Every row comes from one small tree of marks. The marks that hang from a mark follow it in brackets, in alphabetical order. Every link used is in the known rows. Which tree was each row made from?
Known rows:
tifof[kibet parokun]: [.13 -.19 .19 .10 .04 .01 .09 .08 -.10 .14 -.13 -.08 .02 .10 .18 .03 .02 .03 -.12 -.04 -.02 -.01 -.01 .07 .01 .04 -.15 -.07 -.02 -.03 -.01 .31 .09 .04 .05 .11 .18 -.05 -.20 -.16 .05 .30 -.20 .00 -.09 -.48 -.03 -.04]
luvi[kibet]: [.11 .02 .07 .03 .11 .01 .03 -.07 -.03 .43 .05 -.09 .00 -.05 .03 .01 .05 -.27 .00 -.06 .03 .13 -.02 .00 .07 -.01 .04 -.10 -.07 -.01 -.02 -.02 -.03 -.02 .06 .05 .11 .05 -.10 -.09 .00 .02 -.09 -.02 -.07 .17 -.12 -.06]
vure[luvi tifof]: [-.04 .07 .18 -.04 .04 -.06 -.11 -.01 -.18 -.33 -.11 .42 .04 .06 .13 -.02 -.17 -.13 .08 .05 -.11 -.06 .06 -.01 -.18 .03 -.02 .05 -.05 .04 .11 .03 -.12 .06 .05 .09 .11 -.06 -.03 .13 -.02 -.17 .02 .17 -.02 -.11 .03 .20]
parokun[luvi[kibet kogerip] madab]: [.07 -.01 .11 .11 .14 -.05 .16 -.10 -.32 .62 .09 -.08 .24 -.16 .20 -.05 -.15 -.16 -.31 -.04 -.09 -.05 .05 .13 -.06 .25 .09 -.15 -.18 .09 -.11 .03 .05 .06 .19 .03 .25 .05 -.03 .08 .13 -.28 -.11 -.01 -.28 .22 -.22 .01]
luvi[kibet[tifof] kogerip]: [.09 -.11 .16 .00 .24 .02 .05 -.14 -.25 .84 .17 -.15 -.38 -.02 .10 .00 .33 -.33 -.06 -.06 -.03 .19 -.09 .08 .04 .19 .20 -.15 -.20 -.06 .02 -.13 -.04 -.05 .18 .21 .27 .12 -.15 -.08 .02 -.01 -.17 .10 -.12 .25 -.11 -.10]
tifof[parokun[luvi]]: [.15 -.10 .04 .09 .00 -.04 .09 .08 -.10 .05 -.10 .07 .24 -.01 .16 .00 -.16 .03 -.20 .00 -.07 -.04 .07 .07 -.12 .06 -.08 .03 -.01 .00 -.01 .14 .10 .00 .05 -.03 .08 -.01 -.06 .01 .07 .11 -.10 .07 -.19 -.18 -.07 .06]
tifof[kibet parokun[luvi[kogerip] madab]]: [.14 -.20 .22 .16 .09 -.04 .19 .05 -.32 .37 -.06 -.06 .18 .02 .32 -.02 -.14 .07 -.36 -.04 -.10 -.16 .04 .17 -.08 .25 -.10 -.13 -.13 .05 -.09 .33 .14 .11 .13 .12 .28 -.03 -.17 -.02 .14 .10 -.24 -.01 -.29 -.39 -.13 .01]
tifof[parokun]: [.08 -.12 .14 .11 .10 .01 .05 .04 -.03 .11 .00 -.07 .00 .09 .08 .03 -.09 .01 -.11 .01 -.02 -.01 .02 .06 -.04 -.05 -.05 .01 -.02 -.04 .02 .13 .07 -.02 .04 .01 .05 .01 -.13 -.07 .03 .15 -.09 .03 -.11 -.17 -.02 .00]
nufu[kibet[luvi tifof[kogerip parokun]]]: [.19 -.34 -.07 -.12 .01 .03 .12 .10 -.22 -.23 .07 .09 .09 .00 .12 .00 .27 -.12 -.29 .01 -.16 -.08 -.16 .14 -.11 .06 -.07 .16 -.02 -.15 .00 .02 .05 .06 -.06 -.07 .15 .03 -.19 -.10 -.04 .08 -.26 .08 -.08 -.18 -.16 .03]
vure[luvi]: [-.03 .02 .03 -.03 -.06 -.03 -.06 -.03 -.10 -.20 .01 .25 .16 .04 .05 -.03 -.08 .01 .10 .03 -.06 .00 .01 -.01 -.12 .03 .01 .03 -.02 .03 .04 .04 -.07 .06 .00 .03 .10 -.04 .01 .14 .00 -.12 .02 .08 -.02 .02 -.02 .08]
nufu[kibet[tifof]]: [.20 -.11 -.09 -.10 -.02 .05 .07 .09 -.11 -.02 .02 .01 .08 -.10 -.08 .00 .21 -.20 -.13 -.01 -.11 -.03 -.10 .01 -.01 .00 .01 .09 -.02 -.08 .01 -.12 .00 .07 -.04 -.07 -.04 .01 -.16 -.03 -.09 -.06 -.07 .02 .07 -.06 -.07 .02]
kibet[luvi tifof[kogerip parokun]]: [.09 -.41 .02 -.10 .07 .00 .11 .02 -.28 -.28 .16 .13 -.13 .06 .33 -.01 .41 .03 -.31 .02 -.13 -.09 -.11 .21 -.16 .11 -.06 .12 -.04 -.17 -.02 .00 .04 -.07 -.03 .02 .29 .04 -.13 -.04 .02 .13 -.31 .15 -.16 -.15 -.06 .04]
kibet[tifof]: [.11 -.09 .01 -.08 .00 .03 .05 .04 -.15 .03 .12 .05 -.12 -.09 .07 -.01 .32 -.07 -.15 -.01 -.05 -.01 -.04 .04 -.03 .04 .04 .03 -.04 -.07 .01 -.18 -.02 -.05 .00 .02 .09 .02 -.07 .06 -.03 -.02 -.04 .09 .04 -.01 .03 .03]
tifof[kibet]: [.09 -.09 .05 .00 -.06 .00 .04 .04 -.04 .00 -.11 .01 -.04 .01 .10 .00 .10 .03 -.03 -.04 -.01 -.01 -.01 .00 .04 .07 -.09 -.08 -.01 -.01 -.02 .18 .03 .07 -.02 .10 .12 -.05 -.09 -.08 .02 .19 -.09 -.04 .01 -.28 .00 -.03]
kibet[luvi[kogerip] tifof[parokun]]: [.20 -.33 .03 -.08 .16 -.01 .09 -.03 -.30 .18 .30 .12 -.29 .04 .24 .00 .41 -.02 -.27 -.02 -.10 -.03 -.09 .15 -.15 .19 .10 .05 -.11 -.12 .00 -.08 .01 -.10 .03 .06 .28 .12 -.17 .00 .03 .09 -.27 .17 -.11 .01 -.08 .02]
kibet[luvi tifof]: [.25 -.22 -.18 -.18 -.02 .00 .07 .00 -.19 -.25 .26 .26 -.03 -.11 .17 -.02 .45 -.02 -.26 -.03 -.06 -.08 -.09 .07 -.10 .10 .04 .11 -.02 -.11 -.04 -.18 -.05 -.08 -.09 -.06 .18 .07 -.04 .11 -.04 -.03 -.15 .10 .03 .10 -.06 .06]
nufu[kibet[luvi tifof[kogerip parokun[madab]]]]: [.21 -.35 -.02 -.08 .06 .03 .16 .08 -.31 -.23 .13 .05 .22 -.02 .14 -.01 .24 -.09 -.38 .00 -.17 -.18 -.14 .20 -.12 .09 -.08 .12 -.04 -.13 -.05 .00 .06 .09 -.04 -.13 .19 .01 -.20 -.07 -.03 -.05 -.27 .04 -.12 -.21 -.18 .04]

Write each row's tree:
[.19 -.35 .11 -.02 .22 -.01 .13 -.03 -.40 .15 .38 .07 -.13 .00 .27 -.01 .37 -.01 -.39 -.02 -.10 -.13 -.08 .20 -.16 .21 .08 .03 -.16 -.09 -.05 -.10 .03 -.07 .06 .04 .32 .09 -.15 .06 .06 -.04 -.27 .13 -.16 .00 -.12 .06] => kibet[luvi[kogerip] tifof[parokun[madab]]]
[-.12 -.10 .31 .11 .17 -.06 .08 .07 -.34 -.19 -.22 .15 .11 .07 .33 .00 -.31 -.02 -.29 .05 -.19 -.23 .08 .21 -.17 .08 -.17 .04 -.06 .01 .01 .15 .06 .06 .14 .07 .21 -.09 -.08 .00 .09 -.05 -.15 .14 -.31 -.34 -.02 .15] => vure[tifof[kogerip parokun[luvi madab]]]
[-.02 -.27 .26 .04 .13 .02 .14 .05 -.37 .03 .11 -.11 -.05 .05 .27 .00 .20 .04 -.33 .02 -.13 -.14 -.05 .27 -.08 .08 -.09 .00 -.08 -.11 -.05 -.02 .09 -.03 .08 .02 .28 -.03 -.16 -.04 .05 -.01 -.22 .10 -.21 -.27 .00 .02] => kibet[tifof[kogerip parokun[madab]]]
[-.09 -.33 -.01 -.08 -.07 -.02 .08 -.01 -.15 -.38 -.09 .08 -.11 .11 .27 -.02 .22 .16 -.12 -.01 -.10 -.08 -.08 .12 -.03 .16 -.16 -.04 .00 -.07 -.05 .28 .03 .10 -.03 .12 .31 -.04 -.03 -.11 .05 .24 -.30 .01 -.11 -.32 -.05 -.05] => tifof[kibet[luvi] kogerip]
[-.02 -.03 .42 .10 .32 -.06 -.06 -.10 -.32 .48 -.06 .23 -.14 .15 .22 .01 -.18 -.36 .05 .00 -.13 .08 .04 .08 -.15 .12 .08 -.09 -.18 .02 .13 .14 -.08 .03 .22 .25 .30 .03 -.22 -.02 .04 -.02 -.16 .23 -.21 -.06 -.10 .10] => vure[luvi[kibet kogerip] tifof[parokun]]
[.17 -.32 .20 .10 .18 -.02 .14 -.02 -.30 .12 .12 -.01 .07 .11 .30 .02 .10 .07 -.33 -.05 -.06 -.16 -.05 .17 -.08 .21 -.08 -.09 -.12 -.02 -.08 .30 .08 .05 .07 .10 .34 .00 -.20 -.08 .11 .14 -.34 -.02 -.20 -.33 -.17 .00] => tifof[kibet[luvi[kogerip]] parokun[madab]]
[-.06 -.28 .27 .14 -.01 -.04 .21 .10 -.38 -.09 -.22 -.04 .25 .07 .43 -.02 -.17 .18 -.40 -.01 -.15 -.24 .02 .26 -.10 .20 -.25 -.07 -.07 .00 -.10 .41 .20 .14 .10 .09 .36 -.12 -.13 -.09 .15 .14 -.32 .00 -.34 -.58 -.09 .01] => tifof[kibet kogerip parokun[luvi madab]]
[.14 -.29 -.16 -.18 -.05 .02 .09 .06 -.19 -.31 .07 .14 .07 -.06 .05 -.03 .35 -.11 -.22 .00 -.17 -.08 -.15 .11 -.09 .09 -.02 .15 -.01 -.12 -.02 -.04 .01 .08 -.08 -.06 .15 .03 -.12 -.05 -.07 -.03 -.21 .06 -.01 -.06 -.14 .02] => nufu[kibet[luvi tifof[kogerip]]]
[.11 -.21 .00 -.05 -.01 .02 .14 .15 -.23 -.07 -.10 .02 .13 -.05 .11 -.02 .10 -.12 -.27 .02 -.20 -.06 -.08 .13 -.09 .08 -.09 .11 -.02 -.10 .01 .06 .09 .10 .02 -.03 .08 -.01 -.18 -.09 -.03 .06 -.18 .09 -.13 -.26 -.12 .04] => nufu[kibet[tifof[kogerip parokun[luvi]]]]
[.25 -.17 .05 .01 .10 .03 .15 .09 -.30 .24 .03 -.02 .18 -.10 .07 -.01 .07 -.16 -.31 -.02 -.17 -.11 -.07 .14 -.10 .13 .02 .04 -.11 -.04 -.02 -.02 .07 .09 .06 -.05 .11 .01 -.20 .00 .00 -.10 -.16 .05 -.12 -.12 -.17 .06] => nufu[kibet[tifof[parokun[luvi[kogerip] madab]]]]
[-.01 -.25 .12 -.01 .00 -.01 .15 .10 -.31 -.05 -.05 .05 -.07 .00 .30 -.03 .16 .04 -.30 .02 -.17 -.08 .00 .20 -.12 .15 -.08 .05 -.06 -.10 -.02 .04 .10 -.03 .07 .04 .23 -.02 -.09 .00 .06 .09 -.18 .17 -.21 -.25 .00 .02] => kibet[tifof[kogerip parokun[luvi]]]
[.07 -.23 -.03 -.06 .02 -.03 .06 -.05 -.13 .02 .05 .08 -.15 .03 .17 -.01 .25 .02 -.10 -.05 -.03 -.04 -.08 .02 -.03 .22 .00 -.07 -.06 -.02 -.03 .20 .00 .07 .02 .13 .25 .04 -.07 -.04 .05 .18 -.23 .02 -.03 -.15 -.10 -.04] => tifof[kibet[luvi[kogerip]]]
[.25 -.15 .15 .05 .16 .02 .11 -.01 -.19 .57 .11 -.08 -.06 -.08 .16 .01 .25 -.28 -.15 -.05 .00 .10 -.05 .07 .04 .02 .04 -.05 -.11 -.10 -.01 -.07 .00 -.08 .09 .05 .19 .05 -.24 -.10 .00 .09 -.16 .07 -.11 .05 -.10 -.05] => luvi[kibet[tifof[parokun]]]
[.01 -.01 .21 .09 .18 -.06 .01 .03 -.23 .16 -.19 .17 -.07 .04 .21 .02 -.25 -.11 -.15 .02 -.12 -.06 .08 .08 -.14 .08 -.04 .00 -.08 .02 .08 .13 .02 .02 .15 .14 .12 .01 -.10 .01 .05 .04 -.09 .18 -.20 -.18 -.02 .13] => vure[tifof[parokun[luvi[kogerip]]]]
[.34 -.32 -.06 -.10 .03 .00 .10 .04 -.25 -.15 .25 .20 -.02 -.05 .24 .01 .42 -.02 -.31 -.01 -.07 -.07 -.07 .11 -.13 .09 -.01 .11 -.04 -.13 -.03 -.09 .00 -.10 -.05 -.03 .21 .06 -.15 .04 -.01 .10 -.22 .12 -.06 -.03 -.07 .05] => kibet[luvi tifof[parokun]]
[.15 -.22 .05 -.01 .02 .03 .17 .12 -.31 -.08 -.06 -.04 .24 -.06 .14 -.02 .07 -.12 -.35 .00 -.21 -.17 -.08 .18 -.09 .10 -.09 .08 -.06 -.08 -.04 .05 .10 .12 .03 -.08 .12 -.04 -.19 -.04 .00 -.07 -.19 .05 -.16 -.26 -.14 .06] => nufu[kibet[tifof[kogerip parokun[luvi madab]]]]
[.02 -.14 .09 -.03 .10 .02 .09 -.05 -.20 .36 .04 -.09 -.19 -.06 .18 -.01 .29 -.24 -.10 -.03 -.04 .08 -.07 .12 .03 .07 .03 -.07 -.11 -.10 -.02 -.09 -.01 -.03 .07 .10 .25 .03 -.12 -.11 -.01 .03 -.16 .08 -.11 .08 -.06 -.07] => luvi[kibet[tifof[kogerip]]]
[.05 -.18 -.02 -.09 -.03 .06 .08 .10 -.15 -.09 -.04 -.03 .00 -.04 -.01 -.02 .20 -.15 -.14 .02 -.14 -.03 -.13 .10 -.02 .04 -.04 .08 -.04 -.10 .02 -.07 .01 .10 -.01 -.02 .03 -.02 -.14 -.10 -.07 -.02 -.10 .03 -.03 -.17 -.08 .00] => nufu[kibet[tifof[kogerip]]]
[.04 -.34 -.11 -.17 -.03 -.01 .08 .00 -.25 -.36 .15 .18 -.14 -.04 .25 -.03 .47 .05 -.25 .01 -.13 -.10 -.10 .14 -.13 .14 -.01 .09 -.03 -.14 -.03 -.10 -.01 -.03 -.05 .03 .30 .04 -.02 .05 .00 .03 -.22 .13 -.06 .00 -.04 .02] => kibet[luvi tifof[kogerip]]
[-.02 .00 .34 .09 .17 -.05 -.05 .01 -.33 -.18 -.04 .33 .24 .12 .23 .00 -.31 -.11 -.09 .04 -.12 -.18 .08 .11 -.21 .01 -.09 .05 -.10 .05 .07 .10 -.05 .07 .11 .02 .17 -.09 -.14 .12 .03 -.20 -.06 .16 -.20 -.23 -.03 .23] => vure[luvi tifof[parokun[madab]]]
[.12 -.20 .17 .11 .03 -.04 .12 .07 -.21 .38 -.17 -.01 -.03 .05 .26 -.01 -.06 .03 -.22 -.04 -.10 -.03 .02 .11 -.08 .23 -.08 -.11 -.08 .01 -.01 .36 .13 .07 .11 .19 .24 -.01 -.15 -.07 .11 .29 -.24 .06 -.21 -.39 -.09 -.02] => tifof[kibet parokun[luvi[kogerip]]]
[-.10 -.30 .35 .17 .09 .00 .16 .05 -.29 -.06 -.14 -.19 .10 .18 .34 .01 -.07 .15 -.27 .00 -.11 -.17 -.03 .25 -.01 .12 -.24 -.11 -.06 -.04 -.07 .37 .15 .12 .10 .10 .33 -.11 -.21 -.19 .11 .20 -.30 -.02 -.27 -.62 -.04 -.04] => tifof[kibet kogerip parokun[madab]]
